(in the rows, 128 means zero)
Known rows, with every step that occurs
vileno > nenilo: [ 92 101 128 118 129 128 137  92 132 114 134 130 127 117 106 130 111 135
 135]
tutis > dafeg > mazi > mubip > nenilo > begaf: [155 138 100 105  52 187 131 152 161 161 148 130 147  62 186 185  77 196
  99]
zukir > begaf: [130 110 138 124 121 141 137 158 136 158 140 148  98 141 126 121 169 121
 134]
rerimu > mazi > mubip > tutis > dafeg: [145 119  87 125 105 139 142 162 128 142 113  90 159  46 121 168  86 153
 123]
mubip > mazi > dafeg: [103 120 131 120  96 174  94 186 114 123 133 136 162 112 119 182 110 128
 130]
dafeg > mazi > mubip > tutis: [124 119  73 111  94 142 137 135 138 157 157 103 152  51 146 156  94 160
 123]
mazi > mubip > tutis > vileno > nenilo > begaf: [ 89 131 116 144 116 141 155 120 120 163 169  91 157  58 127 155 113 155
 113]
tutis > dafeg > mazi > mubip: [167 143  86 124  57 147 126 141 167 147 126 117 152  69 156 198  66 188
 116]
mubip > mazi > dafeg > tutis: [ 91 133 103 116  79 185 111 184 132 111 123 129 135  89 111 174 106 128
 146]
rerimu > mazi > dafeg > tutis > vileno > nenilo: [122 120 103 110 120 141 147 136 134  96  98 141 135  86 132 172  96 192
 150]
mazi > mubip > nenilo > begaf: [104 111 126 119 113 155 159 168 135 165 168 121 132  80 166 124 113 155
 115]
tutis > dafeg > mazi: [174 150 100 112  65 163 105 117 157 130 114 135 143 103 153 187  88 172
 112]
rerimu > mazi > mubip > nenilo: [133  67  95  97 136 137 158 173 131 137 125 126 140  62 158 131  91 168
 124]
rerimu > mazi: [151 104 110 115 141 126 137 144 111 117 103 134 145  93 140 133 129 157
 125]
tutis > vileno > nenilo: [118 110 128 127 132 129 129  84 133 122 129 134 136 122 128 154 111 158
 117]
mubip > nenilo: [114  93 127  90 131 162 127 130 138 130 139 142 109 136 147 110 109 121
 122]
rerimu > mazi > mubip > tutis > vileno > nenilo: [116  85  87 119 136 125 155 127 116 137 128  99 162  41 123 158  94 170
 121]
rerimu > mazi > dafeg > tutis > vileno > nenilo > mubip: [111 118 103 105 112 135 172 145 139 105 119 132 162  52 137 169  78 190
 138]
mubip > tutis > vileno: [126 139 117 127 132 148 116 106 117 140 137 106 138 119 124 142 130 118
 113]
tutis > vileno > mazi: [151 140  98 132  87 134 119 102 128 145 136 124 160 103 152 166 124 152
  99]

Rows
[106 107 127 122 125 122 158  95 139 133 153 123 166  85 134 151  92 155
 105] : tutis > vileno > nenilo > mubip
[110 138  94 116  85 140 151 109 123 163 175  90 192  50 134 148 103 116
  89] : nenilo > mubip > tutis > vileno > mazi
[ 59 101 120 105 121 135 163  95 127 133 170 100 160  65  94 121  91 107
 120] : vileno > nenilo > mubip > tutis
[104 152 112 117  79 142 143 131 123 159 178  97 201  68 135 171  90 126
 103] : nenilo > mubip > tutis > vileno > mazi > dafeg
[120 124  53 109  67 160 159 127 168 146 142 109 119  53 156 150  86 158
 119] : dafeg > tutis > vileno > mazi > mubip > nenilo
[113 149 119 118  87 152 144 129 141 148 154  88 168  71 111 150  82 102
 106] : nenilo > mubip > tutis > dafeg
[ 48 103 106 101  80 169 156 149 143 113 155 120 164  42  98 164  71 132
 136] : vileno > nenilo > mubip > mazi > dafeg > tutis
[121 145 103 139  88 142 135 147 147 156 140  78 143  77 106 167  79 124
 126] : mazi > mubip > tutis > dafeg
[ 79 140 116 124  75 202 120 158 123 118 138 137 150  71 125 192 117 163
 126] : mubip > mazi > dafeg > tutis > vileno > nenilo > begaf
[134 155  67 126  72 149 142 103 152 129 123 116 123  78 140 153 117 151
 120] : dafeg > tutis > vileno > mazi
[115 105  73 109  96 143 138 100 142 151 158 107 159  47 146 175  80 182
 116] : dafeg > mazi > mubip > tutis > vileno > nenilo
[107 165  89 119  54 146 135 137 146 125 134 121 137  96 125 164 106 142
 147] : vileno > mazi > dafeg > tutis
[121 149  73 134  43 146 132 128 144 167 152  75 167  50 113 179  81 125
 112] : vileno > mazi > mubip > tutis > dafeg
[141 125  73 117  96 143 133 126 138 161 154 105 159  54 162 174  92 178
 111] : dafeg > mazi > mubip > tutis > vileno
[145 132  85 144  80 118 139 126 139 162 148 105 170  70 155 177 102 167
 102] : tutis > vileno > mazi > mubip
[106 118  94 114  65 158 154 148 132 174 176 114 158  53 166 141 110 153
 102] : vileno > mazi > mubip > nenilo > begaf
[158 117  86  96  60 172 125 143 175 150 135 127 138  75 170 186  53 182
 111] : tutis > dafeg > mazi > mubip > nenilo
[119 151 117 124  71 135 117 138 127 137 144 128 164 118 134 171 110 141
 131] : vileno > mazi > dafeg
[108 138 102 122  82 187 107 177 134 115 120 132 142  92 126 191 105 145
 133] : mubip > mazi > dafeg > tutis > vileno
[ 94 117  97  91  73 161 145  86 149 136 161 106 171  44 114 166  61 143
 108] : vileno > nenilo > mubip > tutis > dafeg > mazi
[129 146  96 100  67 164 139 122 146 151 158 100 177  49 135 166  73 133
 100] : nenilo > mubip > tutis > dafeg > mazi
[129 149  54 137  65 135 160 126 160 145 134  99 133  48 142 163  98 163
 124] : dafeg > tutis > vileno > mazi > mubip
[132  87  80  87  96 154 141 146 156 152 155 134 136  68 181 148  77 181
 118] : dafeg > mazi > mubip > nenilo
[109  87 111 109 122 140 152 159 150 151 153 118 123  94 148 125  85 140
 128] : mazi > mubip > nenilo
[106 162 120 124 101 143 138 158 150 110 121 130 110 128 121 149 107 142
 164] : mazi > dafeg > tutis
